Known rows, with every step that occurs
R -> G -> Y -> P -> C -> L -> W: [0.839, -1.378, 2.236, 2.244, 2.550, 0.737, 0.007, 3.591, 0.351, -2.028, -1.176, 2.173, 3.506, 1.388, 1.094, 1.955, 0.748, -0.816, -2.343]
P -> Z: [-0.270, -1.542, 3.104, 3.468, -0.526, -0.059, -0.318, 3.782, -1.358, -2.364, -0.244, 1.712, 0.203, 1.826, 0.925, 1.931, 0.690, -3.715, -1.581]
Y -> L -> W: [-0.735, -3.217, 5.567, 0.930, -1.004, 1.725, -0.024, 4.770, 0.668, -4.001, -1.094, 3.086, 2.863, 1.502, 0.555, -0.645, 1.439, -4.274, -2.724]
R -> G -> C -> L: [0.204, -0.199, 3.014, 2.156, 1.049, 0.863, 0.438, 2.399, 1.578, -1.491, -2.020, 2.677, 2.090, 0.857, 0.677, 1.391, 0.516, -0.687, -1.078]
C -> L: [0.704, -1.759, 2.387, 0.350, 0.392, 1.425, 0.469, 2.380, 1.544, -2.646, -0.367, 1.447, 2.800, 1.296, -0.400, -1.093, 1.312, -2.668, 0.141]
Z -> P: [0.056, 0.195, 4.116, -0.264, 0.330, 1.906, 1.201, 4.206, 1.493, 0.196, -1.078, 0.566, 0.644, 2.959, -0.116, -0.435, 0.652, -3.369, -0.269]
Z -> P -> C -> L -> Y -> G -> R: [1.266, -1.500, 3.385, 0.163, 1.190, 2.672, -0.218, 4.618, 0.364, 0.281, -1.203, 0.214, 3.887, 2.932, 0.189, -0.424, 1.171, -1.675, -0.607]
Y -> P -> C -> L: [2.320, -1.773, 1.792, 1.986, 1.328, 1.806, -0.331, 4.757, -0.171, -1.708, -0.119, 1.265, 3.061, 1.841, -0.183, 2.217, 0.365, -3.237, -0.282]
Y -> G -> R: [-3.427, -0.724, 2.829, 0.051, -0.021, 1.820, -0.563, 5.021, -1.703, -2.041, -1.022, 1.052, 4.643, 0.867, 0.814, 1.506, 0.720, -3.060, -2.554]
R -> G -> C -> L -> W: [0.668, -0.882, 3.538, 2.157, 0.772, 1.233, 0.410, 2.563, 2.347, -1.977, -2.200, 2.566, 2.511, 1.406, 0.761, 0.862, 0.962, -0.876, -1.621]
L -> W: [0.456, -1.806, 4.096, 1.013, -0.451, 1.380, 0.250, 3.656, 2.385, -2.688, -0.680, 1.823, 2.152, 2.874, 0.880, -0.335, 1.597, -3.681, -2.495]
W -> L -> Y -> G -> C: [0.387, -0.736, 3.124, -2.095, 0.008, 2.505, 0.253, 1.730, 0.722, -1.556, -0.920, 3.121, 4.500, 1.665, 1.108, -0.068, 2.611, -0.697, -1.745]
L -> Y -> P -> C: [2.831, -0.946, 2.432, 0.478, 1.851, 1.169, -1.733, 4.932, 0.090, -1.073, -0.179, 2.055, 3.972, 2.128, 1.657, 2.090, 0.933, -3.624, -1.798]
R -> G: [-0.543, -0.418, 3.600, 2.558, 1.206, -0.373, 0.983, 2.899, 0.135, -1.493, -0.571, 2.169, 1.192, 0.730, 1.502, 2.388, -0.966, -2.368, -2.527]
P -> C -> L -> W: [2.601, -3.310, 2.835, 3.184, 0.345, 1.450, 0.111, 2.689, 2.146, -2.056, 0.076, 1.829, 2.298, 2.725, 0.225, -0.160, 1.267, -1.446, -1.403]
W -> L -> Y: [1.174, -0.787, 3.108, -1.453, 0.441, 1.336, 0.784, 1.080, 1.543, -1.303, -0.317, 2.490, 3.588, 2.082, 0.937, -0.576, 1.562, -1.678, -1.452]
Z -> P -> R -> G -> C -> L: [0.604, -0.628, 3.380, 1.225, 0.712, 1.053, 2.323, 4.604, 0.859, 0.296, -2.097, 1.555, 0.995, 2.877, 1.165, 0.630, 0.289, -1.996, 0.462]
C -> G -> Y -> L -> W: [-1.299, -3.077, 3.025, 0.113, 0.605, 2.783, -1.040, 2.576, 0.010, -3.799, 0.902, 2.259, 4.243, 1.782, 0.657, -0.698, 3.538, -1.138, -1.670]
P -> C -> L: [2.069, -2.437, 2.145, 3.222, 0.687, 1.086, 0.117, 2.493, 1.243, -1.460, 0.241, 1.945, 1.783, 2.063, -0.018, 0.489, 0.650, -1.216, -0.757]
Z -> P -> C -> L: [2.109, -1.448, 3.460, 1.540, 0.786, 2.164, 1.059, 3.562, 1.622, 0.313, -0.649, 0.583, 0.866, 3.219, -0.509, -0.513, 0.697, -1.735, 0.216]

Rows
[1.459, -0.713, 3.397, 0.298, 1.139, 0.982, 1.533, 4.521, 0.974, 0.369, -2.072, 1.758, 1.953, 2.897, 1.778, 0.321, 0.743, -2.072, 0.235]
Z -> P -> R -> G -> C -> L -> Y
[1.412, -1.453, 1.957, -0.546, 1.349, 2.636, -0.367, 2.222, 0.080, -0.871, 0.272, 1.060, 5.932, 2.621, 0.774, 1.316, 1.479, -1.395, -1.294]
W -> L -> Y -> P -> C -> G -> R
[-0.204, -0.076, 2.010, 2.640, 2.712, 0.051, -0.136, 3.847, -0.731, -0.947, -0.958, 2.467, 2.393, 1.042, 1.374, 3.348, -0.063, -0.816, -2.520]
R -> G -> Y -> P -> C
[2.751, -2.477, 2.331, 2.067, 1.021, 2.180, -0.313, 4.921, 0.524, -2.204, -0.308, 1.220, 3.400, 2.439, -0.001, 1.775, 0.874, -3.505, -0.926]
Y -> P -> C -> L -> W
[-1.582, -0.388, 3.055, 0.167, -0.553, 2.548, -0.450, 4.258, -0.362, -2.098, -1.236, 2.985, 2.765, 1.059, 0.809, 1.446, 2.110, -1.801, -1.851]
Y -> G -> C
[1.057, -0.252, 3.049, 1.250, 1.559, 0.867, -0.335, 2.387, 1.759, -1.434, -2.034, 2.837, 3.047, 0.841, 1.208, 0.988, 0.964, -0.696, -1.360]
R -> G -> C -> L -> Y
[-1.796, -1.783, 2.678, 2.387, 1.010, -1.249, 1.443, 4.631, -1.677, -1.965, -0.986, 3.829, 1.975, 1.016, 2.737, 2.212, -0.099, -1.853, -2.074]
P -> R -> G -> Y -> L
[0.943, -1.283, 2.268, 1.985, 1.062, -0.583, 0.944, 3.761, 0.320, -1.319, -1.539, 3.345, 2.739, 1.609, 2.835, 1.942, 0.420, -1.603, -0.853]
P -> R -> G -> C -> L -> Y
[1.748, -1.280, 1.866, 0.497, 2.160, 1.965, -2.453, 4.684, -0.538, -1.040, 0.218, 0.851, 5.830, 2.379, 1.489, 2.294, 1.243, -3.115, -1.664]
L -> Y -> P -> C -> G -> R
[0.034, 0.055, 3.751, 1.480, 0.514, 0.697, 2.259, 5.027, 0.565, 0.848, -2.012, 1.772, 0.243, 3.032, 1.621, 1.588, -0.093, -2.194, -0.279]
Z -> P -> R -> G -> C
[1.405, -0.573, 3.812, 2.019, 0.596, 1.813, 0.981, 4.215, 1.245, 1.006, -0.603, 0.910, 0.050, 3.510, 0.048, 0.558, 0.266, -2.076, -0.654]
Z -> P -> C
[2.614, -2.128, 2.128, -0.216, 1.256, 1.431, -1.265, 4.025, -0.320, -3.085, -0.675, 1.346, 4.617, 1.418, 0.555, 0.123, 1.845, -4.092, 0.015]
C -> L -> Y -> P -> Z
[1.550, -0.219, 2.365, -0.542, 0.530, 2.218, -1.349, 2.591, 2.912, -1.522, -2.037, 2.808, 3.766, 1.877, 0.286, -0.984, 3.055, -1.198, 0.097]
G -> C -> L -> Y
[-0.749, -0.949, 2.981, -2.049, 0.377, 2.022, 0.221, 2.179, -0.126, -1.604, -0.760, 1.968, 5.708, 1.605, 1.091, -0.039, 1.680, -1.610, -2.201]
W -> L -> Y -> G -> R
[-0.566, 0.666, 3.388, 2.611, 0.868, 0.461, 0.293, 2.959, 1.256, -0.861, -1.848, 2.902, 1.155, 1.143, 1.245, 2.468, 0.054, -1.027, -2.084]
R -> G -> C
[0.364, -0.482, 3.080, -1.437, 0.564, 2.090, -1.821, 4.082, 0.169, -1.877, -1.141, 3.159, 4.549, 1.182, 1.981, 0.567, 2.709, -2.094, -2.157]
L -> Y -> G -> C
[0.621, -1.538, 1.519, 2.549, 1.527, 2.438, -1.246, 4.961, -1.169, -1.031, 0.643, 0.290, 4.130, 2.360, 0.338, 3.525, 0.377, -2.971, -1.097]
Y -> P -> C -> G -> R
[2.550, -2.975, 2.227, 1.526, 1.101, 1.484, -0.853, 3.032, 0.126, -1.959, 0.407, 2.351, 3.867, 1.565, 0.995, 0.414, 1.448, -1.210, -1.400]
P -> C -> L -> Y -> G
[2.475, -1.659, 2.085, -1.448, 1.591, 1.800, -0.953, 3.747, 0.857, -2.684, -0.702, 1.396, 5.234, 1.318, 0.409, -0.487, 1.819, -3.811, 0.128]
C -> L -> Y -> P
[0.472, -0.567, 0.765, 0.798, 2.115, 1.560, -1.061, 3.998, 0.079, -1.517, -0.841, 2.067, 3.567, 1.868, -0.082, 1.005, 2.034, -1.059, -0.675]
G -> Y -> P -> C -> L
[-0.916, -0.081, 1.339, 1.079, 1.297, 0.831, -1.352, 4.867, -1.471, -2.098, -1.123, 1.879, 2.590, 1.762, 0.514, 1.833, 2.106, -2.662, -1.244]
G -> Y -> P -> Z
